Each row comes from the steps of one walk. Every step used is in the known rows, and no mark comes twice. Write the walk behind each row, first mark first.
Known rows
nane/zini/lume/kirufab: [-3.06  0.70 -1.19  3.44 -0.60  0.32  2.85 -0.67 -3.16 -2.54 -0.34 -4.12
 -1.71  4.47 -4.45 -4.00  0.48  2.34  0.59 -2.29  1.18]
zini/lume/kirufab/solet: [-6.16  1.10  1.54  4.37  0.39  0.40  1.90 -1.17 -0.84 -0.51  0.54 -1.72
  0.31  3.89 -3.90 -4.00 -0.40  3.01  0.48 -1.61 -3.89]
nane/zini/solet/sezi: [ 0.59  3.62 -2.30 -0.35 -1.23 -1.14 -2.06  1.14  0.58 -3.43  1.21 -2.50
 -1.44  3.45 -0.69 -0.01 -0.69  2.43  0.98  1.19 -0.76]
lume/nane: [-1.28  1.29  0.46  1.34  1.27 -0.30  2.48 -0.57  1.18 -0.96 -2.88 -0.38
  1.36  4.29 -2.72 -0.46  1.28  2.70 -0.52 -1.17  1.12]
solet/sezi: [-1.65  1.03 -2.03  0.94  0.08 -0.95 -1.45 -1.06  2.63 -2.22  1.53 -0.96
  1.19  3.10  1.94 -1.68  0.85  1.67  1.24  0.93  1.26]
solet/kirufab/lume/nane: [-4.95  0.49 -0.66 -2.19  1.02  1.53  1.08 -1.13  0.56  1.57 -2.40 -1.36
  5.62  3.41 -3.72 -2.94 -1.29  3.89  0.12  0.26 -1.06]
zini/lume/solet: [-4.01  3.33 -0.68  3.95 -0.43 -0.22  0.22  0.41  1.05 -0.93 -2.14 -2.11
  0.87  3.11 -2.67 -3.47  2.38  1.66  0.19 -3.90 -1.28]
lume/nane/kirufab/solet/sezi: [-2.43  0.91  1.32  1.18 -0.67 -2.26 -1.12 -3.16  0.36 -1.46 -0.94 -0.08
  1.86  3.80 -2.82 -0.44 -3.32  3.65 -0.47  1.78 -2.05]
zini/solet: [-1.17  2.95 -0.27  1.66 -0.11 -0.25  0.98  1.41  1.17 -0.98  0.71  0.19
 -0.83  2.62 -1.80 -0.10  1.48  2.99 -0.11 -1.13 -1.74]
nane/lume/kirufab/solet/sezi: [-3.91  0.44  0.49  1.42 -0.61 -3.20 -1.19 -2.64  2.49 -3.50  3.10 -3.57
  1.60  4.21 -1.80 -4.22 -2.35  2.69  0.63  2.96 -3.73]
kirufab/lume/nane: [-2.83 -1.04 -0.39 -0.46  2.67  0.00  2.79  0.41  0.14  1.09 -2.73 -2.18
  3.72  4.21 -4.09 -1.39 -0.50  3.68  0.14 -1.34 -1.25]
sezi/solet/kirufab/lume/nane: [-6.22  1.43 -0.35 -0.68 -0.08 -0.57  2.17 -2.18  1.56  1.03 -3.84 -2.69
  7.59  2.37 -4.02 -1.80 -1.49  3.22  1.27  1.74 -3.92]
nane/zini/solet: [ 0.29  3.22 -0.37  0.69 -1.36 -1.07  0.16  1.55 -1.08 -2.25 -0.63 -2.09
 -2.30  3.41 -2.73  1.13  0.45  2.74  0.37 -0.45 -1.39]
tege/solet/nane/kirufab/lume: [-2.29  0.57 -1.70  3.95 -2.81 -2.61  0.50 -1.06 -3.24  0.61 -3.19 -5.57
  2.12  2.55 -5.31 -1.93 -1.69  4.41  4.44 -1.78 -2.76]
kirufab/solet: [-3.19  1.22  1.88  1.91 -0.51 -1.33 -0.44 -0.62  1.50 -1.15 -0.69 -0.21
  1.15  3.11 -0.70  0.46  0.33  2.73  1.18  0.18 -3.72]
sezi/solet/nane/kirufab/lume: [-2.71  0.44 -2.08  4.15 -2.63 -3.92  2.71 -2.39 -1.46 -0.27 -3.62 -5.16
  3.73  1.62 -3.14 -2.63 -1.00  2.99  2.84 -0.47 -3.39]
solet/kirufab: [-3.81  2.39 -0.79  0.19 -1.90  0.76 -0.72 -1.83  1.30 -1.29  0.20 -0.01
  2.19  2.20 -0.14 -2.27  0.96  2.27  0.48  0.57  0.96]
sezi/solet/kirufab: [-5.03  3.29 -1.02  1.56 -2.82 -1.30  0.29 -2.72  2.62 -1.48 -1.11 -0.99
  4.13  0.96 -0.01 -1.22  0.91  2.02  1.54  2.20 -1.39]
zini/lume/kirufab: [-4.47  0.57 -1.07  4.71  0.74  0.77  3.82 -0.81 -1.20 -1.14  1.11 -2.08
 -0.52  3.40 -3.46 -5.19  1.13  2.14  0.15 -2.77  0.78]
nane/zini/lume: [-1.50  1.59 -0.54  2.57 -0.59  0.39  1.26  0.18 -2.03 -2.07 -0.53 -3.92
 -1.86  4.12 -2.09 -1.98  1.60  1.01  0.82 -2.31  0.72]
lume/kirufab/solet/sezi: [-5.10  0.87 -0.47  2.06 -0.04 -1.45 -1.18 -2.01  2.01 -2.13  1.05 -0.84
  2.18  3.49 -0.98 -2.93 -1.67  3.48  1.41  1.84 -2.64]
tege/solet: [-2.84  1.80 -0.27  3.27 -1.76 -1.61 -0.39 -0.30  0.34 -1.07 -1.32 -1.48
  0.69  2.42 -2.37  0.92  1.36  2.95  3.93 -0.55 -1.17]

Write each row's walk
[-1.85  2.69 -1.32  0.97 -1.76 -3.63 -2.66 -1.49  4.29 -3.50  0.37 -3.74
  2.29  3.60 -0.41 -3.47  0.14  1.03  0.16  0.80 -1.21] | nane/lume/solet/sezi
[-0.76  1.76 -1.88 -2.70  1.74 -0.49 -0.31  2.03 -0.25 -0.97 -1.52 -4.29
  2.29  5.09 -4.88 -0.67 -3.37  4.01  0.37  0.58 -3.20] | kirufab/lume/nane/zini/solet/sezi
[-3.14 -0.47  1.82  2.25 -1.92 -2.29 -0.29 -2.74 -1.24 -0.97  0.33  0.59
 -0.26  1.96 -2.69  0.58 -1.50  3.25  0.03  0.42 -2.53] | nane/kirufab/solet
[-3.02  1.51  0.31  0.79 -0.45 -1.61 -3.04 -1.14  3.14 -2.05  1.17 -0.52
  2.21  3.29  1.23 -0.66 -0.89  2.06  1.45  1.62 -3.42] | kirufab/solet/sezi
[ 1.33  3.50 -1.46  2.71 -2.73 -1.37  0.69  0.16 -1.07 -3.07 -4.19 -5.04
 -0.41  4.82 -0.50 -1.39  1.33  2.17  2.51 -1.54  1.48] | solet/nane/zini
[-1.96  2.87  0.27  3.27 -2.91 -2.28  0.85 -1.03 -2.01 -2.86 -4.59 -4.94
  0.20  5.73 -3.34 -2.76 -1.01  4.37  2.48 -0.19 -2.36] | lume/kirufab/solet/nane/zini
[-3.61  1.44  1.30  3.25  0.58 -0.74 -0.31 -2.52 -0.70 -0.86  0.03 -1.44
  0.88  4.40 -4.06 -2.67 -3.04  2.42 -0.59 -0.13 -2.76] | zini/lume/nane/kirufab/solet/sezi
[-5.10  4.47 -0.80  0.19 -3.38 -0.63 -2.41 -1.44  2.24 -1.34 -2.86 -0.15
  3.68  2.20 -1.48 -2.65  1.21  2.07 -0.23 -0.64 -0.08] | lume/solet/kirufab
[-5.11 -0.14 -1.46 -1.59 -0.51  1.13 -0.23 -0.78  0.31  0.90  0.27 -1.49
  4.54  2.02 -1.88 -2.86 -0.63  2.83  1.06  0.70 -1.26] | solet/kirufab/lume
[-6.59  0.65 -1.27 -0.04 -1.32 -0.89  0.53 -1.97  1.33  0.65 -0.87 -2.62
  6.62  0.79 -1.48 -2.33 -0.77  2.39  2.17  1.90 -3.93] | sezi/solet/kirufab/lume
[-1.02  3.20 -2.15  0.59  0.21 -0.58 -1.48  0.94  2.70 -1.92  2.33 -0.37
  0.20  2.67  0.17 -1.14  0.32  2.47  0.47  0.84 -1.51] | zini/solet/sezi
[ 0.18  4.09 -1.31  4.35 -1.33  0.29  1.46  0.69 -2.13 -2.54 -3.21 -6.61
 -1.11  5.56 -1.66 -3.69  1.87  1.33  2.31 -3.37  0.68] | solet/nane/zini/lume
[-0.10  5.39 -1.80  2.83 -4.03 -2.86 -0.93  0.11 -0.16 -3.32 -7.40 -5.12
  0.77  4.93 -2.24 -1.79  1.47  2.52  1.83 -2.58  0.16] | lume/solet/nane/zini
[-4.44  1.71 -0.50  2.72 -0.49 -0.66 -1.02 -1.39 -1.35 -2.83  1.14 -4.27
 -0.11  5.07 -2.99 -3.98 -2.15  2.17  1.66  0.50 -2.99] | nane/zini/lume/kirufab/solet/sezi
[-4.45  2.15 -0.24 -1.93 -2.11  0.01 -0.77 -0.63 -2.49  0.00 -4.93 -4.78
  4.78  4.46 -7.14 -0.61 -3.01  4.62  3.34  1.13 -2.59] | tege/solet/kirufab/lume/nane/zini
[-1.09  4.57 -0.92  5.05 -2.95 -2.10 -0.11  0.15  0.78 -0.90 -4.20 -3.82
  1.29  3.96 -2.12 -1.20  1.75  3.27  4.93 -1.44 -0.98] | tege/solet/nane
[-1.95  3.52 -0.67  5.27 -3.32 -3.45  1.91 -1.37  0.09 -2.45 -2.32 -6.77
  1.11  5.09 -4.94 -5.13  0.05  3.60  4.05 -0.63 -1.54] | tege/solet/nane/lume/kirufab
[-6.04  1.99 -0.14 -0.91 -0.52  0.22 -0.28 -0.62 -0.21  1.99 -3.65 -2.78
  6.15  3.41 -6.35 -1.43 -1.97  4.93  3.26  0.73 -3.11] | tege/solet/kirufab/lume/nane
[-1.39 -0.09  0.26  2.21 -0.70 -1.47  2.92 -2.70 -1.19 -1.11 -2.29  0.26
  0.07  3.20 -4.33 -0.55 -0.75  3.26 -1.25 -1.16  2.22] | lume/nane/kirufab
[-4.38  0.66 -3.16 -0.65  0.27 -1.80 -2.43  0.17  2.81 -0.78 -1.28 -2.86
  4.75  2.57 -1.22 -2.65 -0.52  2.53  1.21 -0.85 -2.40] | kirufab/lume/solet/sezi
[-1.42  4.07 -1.58  4.80 -2.33 -3.03  2.38 -0.85  2.01 -1.87 -4.68 -3.66
  2.74  3.06  0.34 -1.62  2.42  1.94  3.29 -0.80 -1.83] | sezi/solet/nane
[ 0.17  4.12 -1.20  4.11 -3.48 -3.51  1.69 -0.93  0.26 -3.45 -5.66 -5.83
  1.57  3.78 -0.64 -0.46  1.28  2.07  3.60 -0.07 -1.38] | sezi/solet/nane/zini
[-0.69  3.43  2.12  3.38 -2.17 -3.04 -0.37 -0.61  2.10 -2.23 -1.57 -4.58
  1.54  5.04 -1.10 -3.32  0.19  2.58  1.31 -0.12 -4.35] | kirufab/solet/nane/lume
[-3.62  3.01  0.45  4.00 -1.56 -1.59  1.47 -1.21  0.18 -1.15 -3.43 -2.72
  1.71  4.97 -2.29 -3.72  0.20  4.08  2.06 -1.03 -2.83] | lume/kirufab/solet/nane
[-0.79  3.03 -1.08  5.23 -4.55 -3.40  0.06 -2.05 -2.20 -0.88 -3.84 -3.66
 -0.37  3.13 -4.04 -1.13  0.21  3.75  3.93 -1.52 -0.12] | tege/solet/nane/kirufab
[-0.44  4.39 -0.74  3.62 -1.79 -2.61  3.03  0.47  0.63 -2.64 -0.48 -5.06
 -0.45  4.84 -4.20 -6.10  0.27  3.37  0.34 -0.97 -2.02] | zini/solet/nane/lume/kirufab
[-4.10  2.66 -0.53 -2.37  1.01  1.42  1.24  1.14  0.65  1.91 -1.56 -1.22
  4.63  3.37 -5.57 -2.42 -1.96  4.65 -1.03  0.12 -3.66] | zini/solet/kirufab/lume/nane
[-2.90  3.35 -0.73  3.15 -1.88 -0.67 -0.44  0.44 -1.39 -2.36 -3.36 -4.09
 -0.29  4.12 -3.53 -2.24  1.39  1.30  0.38 -3.38 -0.73] | nane/zini/lume/solet
